What can hang from each mark:
L: X
X: C F J L Q V
Q: X
C: Y
Y: Z
D: X
E: X

Known rows, with every way that one mark hangs from another:
D[X[Q V]]: [-2.472  1.292 -4.771 -4.657 -1.939 -0.665 -0.344  1.068  2.390  3.010
 -1.449  1.324  0.427  0.412  3.328 -3.168 -0.928 -0.780  0.955  0.850
 -2.431 -1.297 -1.251 -1.949]
X[J L V]: [-3.399  2.921 -3.977 -3.919  0.523 -2.787  0.978 -1.170 -0.382  2.539
  0.831 -0.338  0.488  1.397  3.246 -0.757 -0.781  3.176 -1.177 -0.484
  2.247 -1.148  2.154 -0.158]
E[X[C[Y] F L]]: [-1.069 -0.285 -4.014 -5.618  2.135 -3.051 -3.397 -1.996  2.666 -1.870
  1.399  1.941  0.801  3.507  1.625 -2.510 -2.147  3.690  0.814  0.186
  2.343 -1.372  3.023 -1.019]
D[X[C[Y] J L]]: [-0.919  3.677 -2.676 -4.234 -0.359 -1.517 -1.581 -3.009  2.076  0.909
  3.177  2.539  2.483  0.165  1.630 -2.358 -0.951  1.181 -1.627 -2.766
  1.497 -2.524  2.873 -0.174]
E[X]: [-2.110  0.379 -5.977 -2.289  0.060 -4.639 -0.001 -1.067  1.885 -0.495
 -1.606  0.178  1.210  1.830  1.667 -4.453 -0.088  3.704 -2.468  0.338
  1.083  1.547 -2.047 -3.307]
Q[X[C J]]: [-0.574  4.696 -1.553 -2.595  0.583 -2.380  1.402  0.274  1.451 -0.250
  1.275 -0.690  3.449  0.456  0.665 -1.333  0.663  2.867 -2.549  0.026
  1.134 -1.755  0.193 -2.260]
X[Q]: [-1.481 -0.009 -4.709 -1.611 -2.480 -1.921 -0.403  1.114  1.018  1.377
 -1.738  0.558  0.150  1.602  2.408 -4.935  0.766  0.679 -0.677  2.476
  0.227 -0.227 -0.052 -4.159]
D[X[F]]: [-3.872  1.866 -4.151 -4.294 -0.986 -3.386  1.864  0.573  2.178  0.021
 -1.182  0.668  1.217  1.002  2.445 -2.689 -0.650  1.017  0.112  0.849
  0.745  0.113 -2.034 -0.421]
D[X[V]]: [-3.850  3.435 -5.566 -5.068 -1.239 -2.169  1.310  0.083  1.513  1.755
 -1.331  0.101  1.055 -0.383  2.390 -3.123 -1.210  0.888 -0.139 -0.919
 -1.273 -0.470 -2.577 -0.809]
Q[X[C F J]]: [-1.040  3.432 -0.717 -4.106  1.155 -2.623  1.783  0.830  2.405 -0.901
  1.681 -0.902  3.426  2.006  1.249  0.630  0.137  3.406 -0.652  1.537
  1.775 -2.171  0.925 -1.267]
Q[X[C[Y]]]: [-0.942  2.837 -3.244 -2.988 -1.114 -1.216 -0.516  0.468  1.124 -2.699
 -0.166  0.885  1.725 -0.490 -0.303 -3.989 -1.062  1.659 -2.439  0.351
  0.073 -2.419 -0.617 -4.481]
L[X[C[Y] J V]]: [-0.320  1.644 -3.513 -6.241 -2.055 -0.717  0.466 -0.059  2.554 -0.927
  3.368 -0.772  1.846  1.636 -0.116 -1.318 -0.483  2.546  1.124 -2.524
 -0.644 -1.559  2.843 -1.477]
D[X[F J Q V]]: [-2.088  0.291 -2.336 -5.523 -0.766 -1.259  0.678  1.046  3.497  2.614
  1.360  0.713  1.032  2.173  4.674  0.025 -0.912  0.566  2.228  1.335
 -0.110 -2.319  1.058  0.104]
Q[X[C[Y] L V]]: [-2.267  3.712 -3.049 -5.136  0.617 -0.041 -1.362  0.424  0.165 -1.430
  0.563  1.896  0.738  0.094  0.825 -1.676 -2.531  1.614 -0.486 -0.161
  0.267 -3.131  1.388 -2.343]
L[X]: [-2.934  1.901 -4.790 -3.040 -2.326 -2.606  2.249  1.192  0.941 -1.008
 -1.156 -0.900  1.464  2.041  0.209 -3.596  0.599  2.010 -0.745  0.149
 -0.215  1.400 -1.550 -3.292]
E[X[C J]]: [ 0.190  1.760 -3.823 -3.966  1.595 -4.174 -0.749 -2.771  3.104  0.961
  1.874 -0.898  2.872  2.247  1.396 -2.298  0.839  4.940 -1.990 -1.266
  1.177 -0.003  1.287 -1.337]
E[X[F L]]: [-3.465  0.396 -4.409 -4.042  2.050 -4.350 -0.917 -1.317  1.632 -0.360
 -0.486  1.090  0.337  3.828  3.394 -1.596 -1.417  4.150 -0.389  1.480
  3.325  0.667  0.478 -0.694]
L[X[J]]: [-2.326  2.102 -3.532 -2.470 -2.425 -3.197  2.783  0.686  1.625 -0.664
  1.019 -1.271  2.446  2.340  1.019 -1.751  1.070  2.718 -1.639 -0.603
  0.983  0.860 -0.073 -2.346]
C[Y[Z]]: [-1.944  1.273 -5.824 -0.464 -2.720 -4.415  0.533  1.571  0.449 -2.559
 -0.899 -0.377  1.518 -0.709  0.774 -6.494 -1.527  1.888 -1.068 -0.855
  2.175 -1.718  0.909 -3.373]

Rows:
[-1.698  5.645 -1.399 -4.943  2.509 -0.951  0.553 -0.380  0.525  1.438
  1.636  0.002  1.993  1.080  1.660  0.994 -0.863  2.620 -0.899 -0.034
  0.654 -2.983  1.896 -0.281]	Q[X[C J L V]]
[-3.532  2.277 -2.070 -4.052  0.333 -2.644  2.898  2.157  1.589 -0.642
  0.640 -0.697  1.665  1.370  2.758  1.363 -1.349  3.044 -0.680  1.675
  1.907 -2.252 -0.491 -1.049]	Q[X[F J V]]
[-4.295  2.935 -2.650 -6.006  1.228 -2.129  1.520 -0.651  1.824  2.299
  1.449  1.056  1.397  1.722  4.302  1.367 -2.057  2.084  0.873 -0.612
  1.905 -1.792  1.359  2.406]	D[X[F J L V]]
[-0.503  0.938 -4.186 -5.954 -0.570 -0.641 -1.432  1.069  1.517  2.855
 -0.550 -0.760  0.051  1.504  1.861 -3.526  0.145  1.263  2.230  2.147
 -2.328 -1.946  1.733 -2.034]	X[C Q V]
[-0.628  1.283 -4.115 -4.851 -2.672 -1.586 -0.221  0.200  1.921 -2.514
  0.997  0.237  1.320  1.638 -0.911 -4.640 -0.061  1.664  0.637 -1.358
 -0.709 -0.291  1.115 -3.615]	L[X[C[Y]]]
[-1.781  2.141 -2.060 -2.213 -0.881 -1.063 -1.021 -0.849  2.109  3.550
  1.328  2.585  1.458  1.759  3.728 -1.523 -0.030 -0.291 -1.405 -0.030
  0.871 -1.348  1.589 -0.825]	D[X[J L Q]]
[-2.300  2.288 -2.821 -6.194  0.290 -1.343 -1.829 -1.049  2.246 -0.891
  1.263  2.775  1.158  1.300  2.282 -2.484 -2.174  0.737  1.294 -0.592
  1.363 -2.251  2.356  0.326]	D[X[C[Y] F L]]
[-2.663 -1.030 -3.402 -6.162 -1.837 -0.854  1.267  3.405  2.775 -0.393
 -0.491 -0.433 -0.233  4.245  2.502 -0.846 -0.738  0.762  4.372  2.702
 -1.478 -0.494  0.849 -1.850]	L[X[F Q V]]
[-1.428  0.546 -3.003 -4.271 -2.304 -0.641  1.006  1.838  2.510  1.483
  1.067 -0.730  0.788  3.159  2.281 -0.679  0.609  1.435  1.545  0.657
 -1.238 -0.718  1.777 -2.089]	L[X[J Q V]]
[-2.969  0.400 -3.475 -5.629  2.881 -3.916 -0.231 -1.678  2.260  1.042
  1.664  0.266  0.757  3.657  4.159  1.568 -1.895  4.978  0.474  0.167
  3.330 -1.002  2.351  1.237]	E[X[F J L V]]
[-2.534  3.662 -4.283 -6.480  1.684 -1.681 -0.510 -0.973  0.026  2.435
 -0.088 -0.578  0.035  1.425  1.645 -2.427 -1.152  2.251  1.183  0.336
 -0.222 -1.286  2.461  0.013]	X[C L V]
[-1.409  5.363 -0.852 -3.143  1.654 -1.664  0.375 -0.928  0.722  0.355
  1.684  0.384  2.651  1.405  1.502  0.020  0.129  2.543 -2.924  0.013
  1.692 -2.153  1.629 -1.242]	Q[X[C J L]]
[-4.048  3.180 -1.233 -4.359  1.769 -2.088  2.120  1.462  0.572 -0.260
  0.863  0.671  1.148  2.262  3.619  2.864 -2.070  3.010 -0.340  1.485
  2.662 -2.758  1.251  0.342]	Q[X[F J L V]]
[-1.818 -0.609 -3.877 -3.057  0.979 -5.285  1.035 -0.982  3.068 -0.363
  1.098 -0.399  1.883  3.145  3.014 -1.022 -0.168  5.083 -1.228  0.561
  3.421  0.229  0.460 -0.972]	E[X[F J]]
[-1.702 -0.682 -2.106 -5.342 -1.506 -0.938  1.545  2.705  3.464  0.583
  1.555 -0.788  0.774  4.671  2.935  0.947 -0.315  1.890  3.581  1.691
 -0.160 -1.046  2.460 -1.030]	L[X[F J Q V]]
[ 0.006  2.656 -2.456 -5.915 -0.603 -0.407 -0.918 -0.513  3.555  4.335
  1.863  0.220  2.084  1.341  3.024 -1.262 -0.050  0.171  1.587 -0.504
 -2.359 -2.909  2.091 -0.147]	D[X[C J Q V]]
[ 0.306 -1.495 -2.452 -5.477 -2.450 -0.198 -1.539  2.228  3.635 -2.508
  1.013  0.890  0.573  3.988  0.657 -2.994 -0.804  0.528  3.690  1.879
 -0.700 -1.472  3.116 -3.210]	L[X[C[Y] F Q]]
[-1.502  0.787 -2.762 -1.421 -0.922 -1.710 -0.946 -0.712  0.698  3.099
  0.650  0.936  0.683  2.371  3.659 -2.074  0.397  1.608 -1.669  1.648
  2.334 -1.192  3.353 -2.292]	X[J L Q]
[-2.934 -1.653 -3.897 -5.656  2.144 -2.020 -2.508  0.123  2.548  1.541
 -0.550  1.730 -1.209  4.602  4.610 -0.556 -2.139  2.411  2.716  2.663
  1.002 -1.162  1.988 -0.515]	E[X[F L Q V]]
[-1.332  2.120 -2.046 -7.679  0.138 -2.000  2.357  0.979  3.329  0.123
  2.729 -2.565  2.202  3.908  1.041  1.426 -0.425  3.436  3.749 -0.031
 -0.333 -0.842  2.764  0.920]	L[X[C F J V]]
[-1.373  1.780 -2.843 -6.203 -0.159 -2.318  1.712  1.610  2.607 -1.298
  0.499 -1.631  1.541  3.775  0.346 -1.563  0.255  2.255  2.918  0.986
 -0.249  0.601  1.081 -1.326]	L[X[C F]]
[-3.840  1.362 -3.251 -4.998  1.306 -3.125  1.306 -0.284  0.449  1.758
  1.154 -0.426  0.121  2.489  4.020  0.887 -1.402  3.551  1.088  0.896
  3.179 -1.362  2.866  1.170]	X[F J L V]
[-2.849  2.306 -3.797 -4.636 -1.887 -2.214  3.050  1.129  1.747  0.381
  1.118 -1.823  1.734  2.357  1.352 -0.896 -0.058  3.013 -0.169 -1.320
 -0.164  0.248  0.536 -1.499]	L[X[J V]]
[-0.857 -0.092 -3.243 -6.874 -0.183 -0.928 -0.831  1.762  2.682  2.052
 -0.340 -0.926 -0.426  3.117  2.393 -1.662 -0.678  1.650  4.671  3.187
 -1.156 -2.462  3.004 -0.690]	X[C F Q V]
[-0.098  1.050 -3.343 -3.608  1.267 -3.314 -3.167 -3.946  2.350 -0.308
  3.436  1.931  2.040  2.161  1.603 -2.435 -0.934  4.088 -2.658 -1.987
  2.725 -1.707  3.881 -1.390]	E[X[C[Y] J L]]
[-3.224 -0.490 -5.279 -6.037  1.421 -4.366  0.429  0.188  2.460 -0.068
 -0.693 -0.459  0.306  3.114  2.938 -1.575 -1.916  4.395  1.446  1.142
  1.074  0.220 -0.632 -0.675]	E[X[F V]]
[-1.322  0.196 -2.934 -5.862 -1.663 -1.782  0.344  1.328  2.587 -3.411
  1.304 -0.144  1.303  3.210 -0.222 -2.814 -0.886  1.962  2.558  0.171
  0.492 -0.600  2.224 -2.305]	L[X[C[Y] F]]
[-1.143  3.682 -2.678 -3.516  1.340 -2.608 -0.112 -1.929  0.509  1.994
  1.928 -0.264  1.813  1.629  1.733 -1.712  0.703  3.224 -1.040 -0.145
  2.288 -1.289  3.623 -0.024]	X[C J L]
[ 1.006 -2.064 -4.544 -3.640 -0.821 -1.579 -4.462 -1.500  3.609 -0.551
  0.569  1.982  0.844  2.450  1.272 -5.543 -0.352  2.150  0.085  0.465
 -0.365 -1.591  2.019 -4.278]	E[X[C[Y] Q]]
[-4.366  3.187 -2.346 -3.122  1.353 -2.583  1.611  1.541  0.066 -1.838
 -1.247  1.602  0.748  1.813  2.468 -0.180 -1.955  1.906 -0.804  2.702
  2.732 -1.148 -0.574 -1.910]	Q[X[F L]]
[-2.556  3.478 -2.410 -6.731  1.490 -1.598  1.422  2.099  1.932 -0.908
 -0.539 -1.012  1.333  1.444  1.192 -0.197 -1.478  2.492  1.895  2.196
 -0.281 -2.081 -0.277 -0.724]	Q[X[C F V]]
[-3.860  0.721 -4.156 -6.395 -1.057 -2.607  2.863  2.497  1.763 -1.162
 -0.741 -0.944  0.137  3.238  1.591 -0.737 -1.305  2.397  3.149  0.914
 -0.572  0.652 -0.293 -0.949]	L[X[F V]]
